Known rows, with every step that occurs
ligizuf, rolit, kovon: [ 22  -6 -19  -1 -58  16  21  -8  -2 -10 -12 -33  20 -35 -12  25   7  36
  25  -2  -2 -28  20   0   8  12  25  38  26 -15  27   2 -10  24 -21 -54
  -6   1]
ligizuf, rolit, zosoned, virive, teduzan: [-11  -4  -5   0 -42  42  19  12  -7 -20  -5 -39  27 -24 -23  16   7  34
  30  33   6 -58  40 -18  17   9  20  36  14  10  17  11 -18   3 -10 -19
  10  24]
ligizuf, rolit: [ 16  -7  -3   5 -42  11  23  -9  -1 -18  -9 -25  11 -27 -19  22  27  22
  17  11   8 -13  45   3  15   9  26  31  30 -19  24  -2  -2  23 -36 -36
  -8  11]
sisa, zosoned, rolit, befet, kovon: [ 14   1 -16  32   0 -23  12 -24   6  19  19  -9  -6 -14  -1  34 -15   6
  22  31  10  12   9 -43  27  52 -46  24  -5 -21  18   0 -17  11 -18 -10
 -14  19]
teduzan, virive, kovon, befet, rolit: [ 21  -4 -55  34 -11  -5  35   8 -13 -29 -16 -11  17 -37   1  14  27   1
  42  22  13   8  40 -14  37   3   3  49  -2 -17   3 -21  21   6 -20 -11
 -10  22]
zosoned, virive, kovon: [ 11  16 -31  26 -23  16  20  16  -7  -2 -16 -33  27 -27  13  13  18  13
  35  16  12 -35  31 -17  44 -10  -8  28  30 -29  24  -6  -7  17   1 -14
 -15  20]
sisa, zosoned, rolit: [  5  -2 -23  23 -19  18   8 -17   8   4   6 -15  -3   7  -6  32   2  14
  25  18  17 -14  30 -25  22  41 -21  14  -1 -42  21  -9   0  13  -7 -23
 -17   7]
zosoned, virive: [  5   8 -10  27 -25  20   5   3   2  -5 -19 -36  23 -13  -8  10  17  19
  21  15  16 -38  44 -15  31   1   8  18  25 -11  22   2 -18  29   3 -26
 -11   9]
tomegep, teduzan: [ 19  -6 -26  19 -41  21  13  -4  -3  -3 -26  -2  12   3 -24  26  14  -2
  11   3  11 -15  48 -17  20  17  -8  28  14 -19  22   8  -7  28 -25 -10
 -11  12]
virive, teduzan, tomegep: [  7 -10  -5   7 -25  27  16  14   4 -13 -21  12  15 -13 -16  25   9  13
  12  23  35   3  43 -36  -2   3 -17  18   7 -20  30  -1 -10  27 -35 -31
  13  14]
befet, kovon, sizos: [ 28  22 -16  37 -20 -12   3  -6   8   0   0 -26   3 -34   9  12  -2  21
  10   0  21  -3  18 -22  30  38  -5  28  23  -8  21   7 -27  39 -32 -30
 -11  -5]
ligizuf, rolit, zosoned, virive: [  1  -1 -14  13 -41  40  19   5  -6 -17  -1 -53  24 -27 -14   6  12  34
  32  25   0 -56  38   0  24  10  24  37  14   4  11   0 -21  13 -12 -23
  -4  20]
sizos, kovon, befet, rolit: [ -6   6 -38  43   0   5  11 -11   4 -18 -17 -14  18  -8  18  22  10  21
  13  -1   2   1  25 -28  24  22   1  24  -8   0   2  -3  12  22  28 -20
 -22  11]
befet, kovon, virive, teduzan: [-13  -4   0  16 -31 -20  16   5   0  -7 -19  -5  26 -29  17  15  -4  19
  14  17  16  -3  27 -47  13  24 -17  36  36   7  36  25 -19  49 -20 -13
  -2  17]
tomegep, teduzan, sisa: [ 22  -7 -12   8 -56  33  17 -12   0  -2 -29  10  19  14 -33  37  20 -16
  10   5  32   0  44  -7   5  11 -19  23  14 -20  16   1  -9  29 -39 -11
  -7  21]
virive, zosoned, rolit: [ 23   9 -28  15 -24   1   1 -21   1  24 -19 -21  13  17   3  19   1  19
  19  14  12 -21  42 -32   7  30 -22   4  18 -27  31   3   2  31 -32 -20
 -29 -13]
zosoned, virive, teduzan: [ -8   5   0  14 -26  23   4  10   1  -8 -23 -19  26  -9 -16  20   9  19
  21  23  21 -38  45 -36  24  -1   2  17  23  -4  26  13 -16  19   3 -21
   2  12]
sisa, zosoned, virive: [ -5  14  -7  28 -18  35   5  -2  -1  -7  -2 -31  19 -13  -4  21   8  21
  32  15   8 -38  27 -15  40  21   5  15  -3 -23  17  -6 -15   5  12 -26
 -13  26]
befet, kovon, virive, teduzan, sisa, zosoned: [-17  -1  15   6 -36   7  21  -7   0 -11  -5  11  29 -17  14  39 -10   7
  21  23  29  13   6 -35   5  40 -34  27   8  -9  26  12 -20  26 -24 -12
  -1  46]
tomegep, teduzan, virive: [ 32 -19 -36  15 -28  17  10 -10 -14 -11 -24   2  17   4 -48  24  22 -13
  26  10  22  -5  56  -7  23  15  -3  41   7 -15  17  -1  -9  30 -33  -6
   7   2]
sisa, zosoned, virive, teduzan: [-15   9   0  15 -17  37   5   5  -1 -12  -9 -16  22 -10 -11  33  -1  21
  31  24  14 -37  28 -34  34  20  -1  13  -4 -16  21   5 -13  -5  12 -19
   2  32]
rolit, befet, kovon, virive: [  8  -9  -4  36 -23 -39  19   6  10   9  -9  -7  19 -42  15  12 -14  10
  16  21   4   2  21 -40  31  36 -22  39  33  10  29  14 -24  49 -34  -2
 -10  17]
sizos, kovon: [  9   3 -22  26  -2  14   0  -9   5  -2 -14 -19  18  -8  11  31   6  20
  19  -8   5  -9  21 -24  25  18  -2  19  20 -16  20   2 -11  35  12 -13
 -10  -6]
sisa, zosoned, rolit, kovon, sizos: [ 23  14 -40  27 -41  20  -5  -9  15  15  16 -21  -5  -4  -3  31 -33  29
  28  -2  20 -34  -3 -28  31  67 -26  18 -17 -34  17  -5 -12  18  -2 -49
 -13 -17]
sisa, zosoned, virive, kovon, rolit, befet: [  3  23 -20  36 -27  16  22  19   4   9   3 -13  29 -38   1  29 -13  22
  32  29   9 -25   1 -40  79  30 -38  39  -7 -41   1 -11 -12 -15 -18   3
 -16  29]
befet, rolit: [  0  -3 -31  26 -31   3  20   5  -2 -21 -11 -23  -1 -14   9  24  27  18
  17  10  16 -13  53 -20  16   6  -1  24  17 -13  26  -2   1  26  -5 -28
  -8  15]
sizos, kovon, rolit, zosoned, virive, teduzan: [-26  14 -21  24 -22  48  -2  12   2  -6 -14 -31  46  -5   3  21 -20  50
  14  16  15 -49   5 -54  44  26 -28  34   0   4  -4  18 -29  16  30   3
   5  -8]
sizos, kovon, virive: [-10  -6 -21  30 -18   4   3   4   7  -3 -16 -11  30  -6  25  21  -2  20
  20  -6   7 -14  21 -27  30  29 -10  26  26  -5  25   9 -10  56  13  -8
 -12  -1]
teduzan, sisa, zosoned, virive, kovon: [  5  20 -16  16 -26  43  25   3  -6  -6  -2 -15  29 -15  10  38  14   0
  42  19  25 -19   9  -6  36   4 -24  20   2 -43  14 -19  -9  -6  -4 -15
 -15  50]
befet, rolit, kovon: [  7  -1 -46  20 -43   8  17   5  -4 -13 -13 -32   4 -22  17  26   6  32
  24  -2   6 -28  30 -22  10   7  -3  29  12  -9  26   0  -8  26   8 -46
  -6   7]
zosoned, sisa: [ 14  -9  -6  30 -45   6  13  16   5 -22 -21 -22  -5 -30  -9  30  10   4
  22   0  10 -26  44 -10  19  -3  11  19  28 -35  29   3  -1  28  -4 -28
 -10 -12]
teduzan, sisa, zosoned: [ 10   2   3  12 -28  36  16  -9   9 -13  -4  -3  12  -9  -5  42   8   4
  26  10  22  -1  22  -7  16  26  -2  13   3 -36  14 -12  -8   4 -30 -23
 -10  30]
teduzan, sisa, zosoned, rolit, ligizuf: [ 18 -14 -26  13 -20  21   1 -36  20   5  -1  -1  -2  13 -13  35 -15   4
  33  18  38  -9  31 -31   4  31 -21   5  -6 -34  12   1  -2  22 -13 -35
 -20   4]
tomegep, teduzan, sisa, zosoned, rolit: [ 11  -8 -22   8 -45  38  12 -31  -1   9  -4  14   7  43 -34  52   9 -20
  14  18  39   4  29 -16   6  43 -53  14 -19 -43  12  -6  -4  13 -21 -14
 -13  27]
ligizuf, rolit, zosoned, virive, kovon, befet: [  7  11 -28  25 -33  33  38  12  -5 -13  -7 -46  40 -49   2  -2   4  28
  43  29 -14 -48  20  -2  42   8  26  50   4  -3  -4 -11   6  -8 -15 -12
 -23  38]
tomegep, teduzan, virive, kovon: [ 38 -11 -55  14 -24  14  25   2 -23  -6 -23   4  20 -11 -28  28  24 -19
  39  12  17   0  42 -10  35   3 -19  51  12 -32  19  -8   1  20 -35   5
   4  14]
zosoned, rolit, befet, kovon: [ 23  -4 -17  33 -10 -38  11 -20   7  23   2 -13  -4 -14  -5  24  -5   4
  12  30  17  11  25 -44  16  33 -41  27  23  -9  25   6 -18  35 -26 -10
 -12   1]
sizos, kovon, virive, zosoned, rolit: [ -3   4 -36  21 -17  -8  -4 -20   1  29 -18 -13  34  31  28  21 -17  23
  18   2   8 -20  17 -41  13  51 -48   8  12 -12  31  15   2  59   8  -4
 -30 -15]
ligizuf, rolit, befet: [ 23 -13   0  13 -35  -6  26   1   9  -6  -6 -10   6 -38 -31  29  10  14
  20  21   3  -6  39 -12  26  20  17  34  23 -11  22  -2  -7  14 -52 -20
  -3  15]
ligizuf, rolit, befet, kovon, virive: [  6 -13   4  19 -40 -39  32  -5   0  -2   1 -11  19 -46  -2  14  -1  15
  15  24   2   6  23 -18  23  36  -6  49  31  11  30  12 -19  44 -47 -15
  -8  25]

Rows
[ 10   6 -17  38 -14  -1   4   0  18   9 -12  -3  25 -17  -3  32 -15  28
   2   4  10   1   7 -48  52  39 -28  31  11 -16   3   4 -17  27 -13   2
  -8 -19] => sizos, kovon, rolit, befet
[ 31  -3 -48  16 -13  -7  -8 -34  10  28 -24 -19   8   9   3  11 -23  23
  29  11  11 -30  47 -44   4  23 -10   0  15 -16  27  17   5  41 -25 -28
 -34 -27] => virive, zosoned, rolit, ligizuf
[  2  -4 -13  -8 -46  36   8 -15   8   5  -4   4  14  14 -15  56 -21  12
  28  17  36 -13   2 -38  -7  37 -42  11  -7 -33  20   0  -9   5  -4 -38
   1  12] => virive, teduzan, sisa, zosoned, rolit, kovon
[ 22   3 -23  30 -39  14  13  -2  14  -1 -30 -21  28 -35   0   8 -18  28
  25  -3 -10 -27  16 -21  25  21  30  30  12  -4  10  -1  -1  20 -11 -42
 -24  -2] => rolit, kovon, befet
[ -7   2   2   7 -38  54  11  16   5 -11 -15 -24  31  -5 -14  26  -3  14
  29  31  30 -44  33 -30  10   5  -7  19  15   5  10   6 -27   8 -11  -6
   9  25] => rolit, zosoned, virive, teduzan, sisa
[  2  -3 -52  48 -42  12  41  36  -4 -34 -13 -32  -3 -53  26  20  -1   9
  40  15 -12 -35  28 -19  32  -2   0  43  -5 -22   4  -9  23  -9  10  -7
 -21  24] => virive, kovon, befet, rolit, zosoned, sisa
[ 36  -5 -36  10 -11  -3   0 -25 -10  13 -17 -17  16  16 -21  18   9   8
  34  20  22 -10  48 -21  10  29 -23  16  11 -25  25  -5  -2  35 -40 -14
 -12 -22] => teduzan, virive, zosoned, rolit
[ -2  -1  11  -1 -29  40  14  -2  10 -16 -10  11  17  -6 -14  52   0   4
  25  18  30   3  24 -26   8  25 -10  11   2 -30  19  -4  -8  -5 -29 -17
   4  32] => virive, teduzan, sisa, zosoned
[ 28   2 -22  20 -17 -17   3 -12  11  36 -15  -9   6   6  -9  26 -15  10
  20  23   5 -13  37 -44  18  40 -34   5  12 -18  28   3  -2  22 -47  -3
 -25  -8] => virive, zosoned, rolit, befet
[ 15  -3 -64  39 -15 -10  27  -1   7 -12 -22 -12   7 -43  24   7  -4  16
  38  11   1 -14  42 -36  30  -1  13  35   2 -10   6   0  26  13  -2 -26
 -33  19] => virive, kovon, befet, rolit, ligizuf
[-20 -10  14   2 -47  31  17  10  12 -15 -12  19  27  -6  -3  43 -11   5
  28  20  31  -6  21 -31  13  39 -17  19   7 -18  25   5  -7  16 -28 -12
   1  38] => kovon, virive, teduzan, sisa, zosoned
[  0  13   6  17 -27  48  11  -9   1  -9  -4 -18  26  -2  -9  33  12   6
  31  18  28 -23  21  -5  26  17 -10   9  -3 -25  10 -11 -19   6  -3 -25
 -11  36] => teduzan, sisa, zosoned, virive
[  5  17 -46  30 -26  24  12   0   4   1  -7 -23  31 -33  13  12 -22  36
  41  14  15 -42  11 -39  65  15 -16  35  -5 -38   0   4  -5   4   6 -23
 -25  12] => sisa, zosoned, virive, kovon, rolit, ligizuf
[  0   6 -21  30 -24  38  11  16   1  -7  -9 -52  21 -23   1   3  -1  28
  33  20   2 -61  39 -20  34   9  12  29  17   3  12   1 -25  17   2 -11
  -8  11] => rolit, zosoned, virive
[  2  -5 -15  36 -65  26  17  27  10 -24 -13 -35   7 -39  -6  19 -12  30
  16   8   9 -44  30 -25  33  15  -4  37  15 -29   4   7 -13  16 -15 -16
  -8 -23] => kovon, rolit, zosoned, sisa
[  8 -15 -52  27 -19  -4   9  -9   7 -17 -15 -22  -7 -23   7  14   5  23
  26   7  15 -22  59 -34  12   1  12  21  13  -3  22  11   1  32   1 -38
 -14   3] => befet, rolit, ligizuf
[  4 -10 -23  20 -59   7  13  15  10  -1 -24 -21  26 -29  17  11 -17  30
  28  -5   3 -39  19 -26  21  27   2  35  32  -5  33   9 -16  51  -8 -36
 -11  -4] => rolit, kovon, virive
[-16   6 -35  45 -25  31  20  13   0 -19 -11 -48  21 -22   9  -5   3  29
  30  28  -2 -51  42 -25  33  14  12  32 -14  21  -4  -3  -6   5  20 -16
 -19  31] => kovon, befet, rolit, zosoned, virive
[  3  22 -30  27 -14  32  20  11  -9  -5  -1 -29  24 -28  17  24   8  14
  45  18   3 -34  15 -14  51   9 -12  26   2 -42  19 -14  -5  -6   8 -12
 -16  41] => sisa, zosoned, virive, kovon
[ 36  16 -10  45 -14 -30   4   3  17  13   5 -11  -3 -45  -1  19 -17  13
  12  10  16   4  14 -36  43  46 -14  31  16   0  19   6 -30  31 -47 -12
  -6  -2] => rolit, befet, kovon, sizos
[-11 -18 -26   5 -61  -2   8   6   9  11 -20  -5  22   2   1  24 -26  25
  23  14  24 -35  24 -54   3  36 -34  28  26  -7  37  20 -10  47   3 -33
  -2 -13] => zosoned, rolit, kovon, virive, teduzan
[ 46 -15 -56  11   0 -10 -10 -36  -2  18 -22 -15  11  10 -20   9 -13  13
  43  18  22 -20  53 -34   7  23 -10  13   8 -14  22   8   1  41 -32 -22
 -18 -34] => teduzan, virive, zosoned, rolit, ligizuf
[  9  13 -16  21 -26 -24  12  -9  -9  16 -24 -23  35 -22  38   5 -13  26
  18   6  -3 -12  22 -29  14  33 -17  24  30   2  39  18 -17  56 -36 -13
 -29  12] => befet, kovon, virive, zosoned
[ 47   8 -46  28 -18   3  12  18   0 -10  -4 -11   8 -40  -9  18   9   3
  44   6  31  -8  28 -11  53  23  -2  42  18 -33  17 -17  -6  20 -45  -9
   3  -9] => teduzan, virive, kovon, sizos
[  4  -1 -32  27  -8 -23  -3 -11   9  41 -14   0  28  21  18  27 -31  13
  21  11   3 -14  11 -54  26  61 -57   8   6  -4  27  13  -4  50  -7  14
 -24 -13] => sizos, kovon, virive, zosoned, rolit, befet
[-11 -15  14   1 -57  15  20  13  13 -13 -28  14  29  -6  -7  31   2   3
  18  17  40  -9  39 -33   4  20 -14  22  34  -6  30  12  -8  40 -36 -13
   3  19] => kovon, virive, teduzan, sisa
[  7   4 -14  18 -40   0  11   6   1  10 -31 -14  30 -11  22   7 -11  24
  25   4  -3 -31  39 -26  22  31   2  15  28  -9  36  11  -3  46 -40 -10
 -27   5] => kovon, virive, zosoned
[  9  10 -40  28 -45  25  31  27   5  -6  -9 -31  23 -44  22  11  -9  37
  28  15   2 -30  16 -35  48  18 -14  52  24 -35   4  -5 -10   5 -37   3
 -14   3] => virive, kovon, rolit, zosoned
[ -5  21 -17  36 -35  17  13   1  -6   0  -4 -55  36 -30  14  -6  -7  47
  11  23  10 -38  13 -34  40  22 -22  46  14   6  -1  13 -44  28  -5 -15
 -12   3] => befet, kovon, rolit, zosoned, virive
[ -7 -10 -35  18 -53  13   9  -5   8  11   1 -17  16   1  13  25 -27  26
  34   9  10 -36   6 -32  20  57 -30  27  -1 -23  27   2  -7  35   9 -39
 -16   3] => sisa, zosoned, rolit, kovon, virive
[  9  -1  -6  11 -32  28  11 -24  11   1   5  -4   2  19 -13  46   8  -1
  24  20  39   3  25 -16   6  38 -34   7  -1 -44  14 -13  -2  14 -21 -25
 -14  17] => teduzan, sisa, zosoned, rolit
[ 34  14 -31  27 -48  13  -2  11  16   4  -9 -26   7 -31   1  17 -21  34
  23 -15  14 -37  10 -19  31  38   9  25  16 -13  22   2 -21  34 -19 -46
  -6 -22] => rolit, kovon, sizos
[ 22 -10 -44  30 -46  19  28  37 -10 -30 -11 -29  13 -52  -8  21  -1  14
  43  16  15 -30  22 -17  49   4 -18  61  12 -45   1 -10  -7   7 -26   5
   5 -19] => teduzan, virive, kovon, rolit, zosoned, sisa
[ -2   3 -46  16 -57  -2  17  10 -11   6 -26 -27  28 -12  39  15 -15  39
  30  -3  -7 -44  23 -29  12  29 -18  23   9   4  38  12  -4  46  -8 -35
 -21  10] => befet, rolit, kovon, virive, zosoned
[  8   7 -19  39   0  12   3 -13  13  -4 -25 -13  30 -14   7  18  -1  19
  17  -5  -4  -4  14 -25  32  28  16  22   5  -6   2   0   4  26  10 -14
 -24  -3] => sizos, kovon, befet
[  5  -1 -25  16 -44  -9   7  -9   3  26 -22 -15  24  17  14   9 -10  18
  22  15  16 -28  41 -36  13  43 -32  12  23 -16  35  12   3  53 -31 -12
 -31 -10] => kovon, virive, zosoned, rolit
[  7  22  -9  29 -23  41  27  -2   2  -6  -9  -9  40 -22   4  24   3  -1
  41  23  15 -15   3  -8  45  16  -5  23 -13 -33  -4 -23   7 -15  -7 -14
 -29  54] => teduzan, sisa, zosoned, virive, kovon, befet
[  9 -12 -43  40 -18  -4  13 -13  15 -16 -23 -15   5 -29   5   2  -6  22
  25  10   5 -18  55 -35  20  11  28  25  -1   8   5   7  17  23   0 -37
 -29   6] => kovon, befet, rolit, ligizuf
[ 15  -1  -3  32 -39  -4  14  10  21   5 -13  -6  12 -33 -18  21  -9  25
   5  17  16  -7  30 -43  49  31 -13  34  23 -19   8   3 -15  20 -50  -7
  -9 -12] => kovon, rolit, befet
[ 18  -6 -26  26 -37   4   3 -10  21  -4 -24 -16  15 -28  -8   5 -15  39
  14   4  20 -23  41 -42  34  16  10  30  23 -17   8  17 -10  36 -28 -35
 -19 -29] => kovon, rolit, ligizuf
[ 15  -2  -3  36 -38 -43  16  11  -5  13 -23 -10  16 -38  20  22 -29   5
  22  13 -10 -14  17 -34  23  29 -28  23  20  -3  36  21 -14  46 -29   0
 -23   3] => rolit, befet, kovon, virive, zosoned, sisa
[  6  12 -42  30 -21  33  24  28  -5  -3  -9 -48  25 -37  22   6  -2  22
  46  22  -3 -56  26 -22  42  -1  -4  39  20 -16  15  -7 -15   5   0   2
 -11  26] => rolit, zosoned, virive, kovon
[-22  -8 -13  17 -20   7   3   9   6  -7 -24   5  33  -6  14  31 -11  20
  18   2  14 -14  22 -47  21  29 -19  25  23   0  31  19  -9  45  15  -2
   1   2] => sizos, kovon, virive, teduzan
[-19 -13 -14  13 -15  21   8  13   2  -8 -21  22  36   3  10  28  -8  18
  13  11  33   3  21 -46   4  25 -42  22   1  -6  29   7 -11  55   2 -15
  10  10] => sizos, kovon, virive, teduzan, tomegep
[ 22   5 -11  23 -41   5   9   7  -4  -6 -33 -24   7 -18   2  28  -3  12
  24  -3  -3 -33  40 -12  15   5   4   6  19 -33  33   7   3  24 -19 -21
 -22 -10] => virive, zosoned, sisa
[-10 -11 -41  22 -63  -1  22  16  -3 -12 -15 -25  16 -20  29  15  -2  32
  27   0   7 -36  29 -27  16  22 -11  37  17   2  31   8  -9  47  12 -41
  -9  10] => befet, rolit, kovon, virive
[ 26  -7 -65  19 -44  33  27  16 -18  -9 -14  -9  32 -22 -23  18   0   8
  34  20  17 -19  25 -25  51  24 -33  71   0 -29  -6  -4 -11   9 -47  21
   5   2] => tomegep, teduzan, virive, kovon, rolit, zosoned
[ 11  19 -25  38 -20  14  21  10   2  -1 -25 -25  38 -33   7   1   7  13
  34  18   3 -31  27 -19  52  -2  11  32  14 -17   7  -9   7   8  -1 -15
 -30  24] => zosoned, virive, kovon, befet
[ 11 -13 -20  33 -43  23  15  27   5 -24 -13 -38  -4 -38   0  22  -7  14
  32   8  -3 -47  38 -14  20   5  15  28  19 -22  18   3 -10  14  -5 -13
  -5  -7] => rolit, zosoned, sisa
[  0   9 -28  22 -14   3  -2  -5  -1  15 -28 -13  43   5  36  19 -16  28
  23  -8  -7 -21  15 -31  25  38 -16  12  17  -4  31  14  -6  53  -2   0
 -26  -3] => sizos, kovon, virive, zosoned
[ 14 -13 -40  23  -9   9  -3 -29  17   8   2 -14  -8   1  -6  23 -20  17
  36  15  16 -24  37 -40  17  37 -10  12  -6 -30  18   4   3  20   1 -33
 -22  -6] => sisa, zosoned, rolit, ligizuf
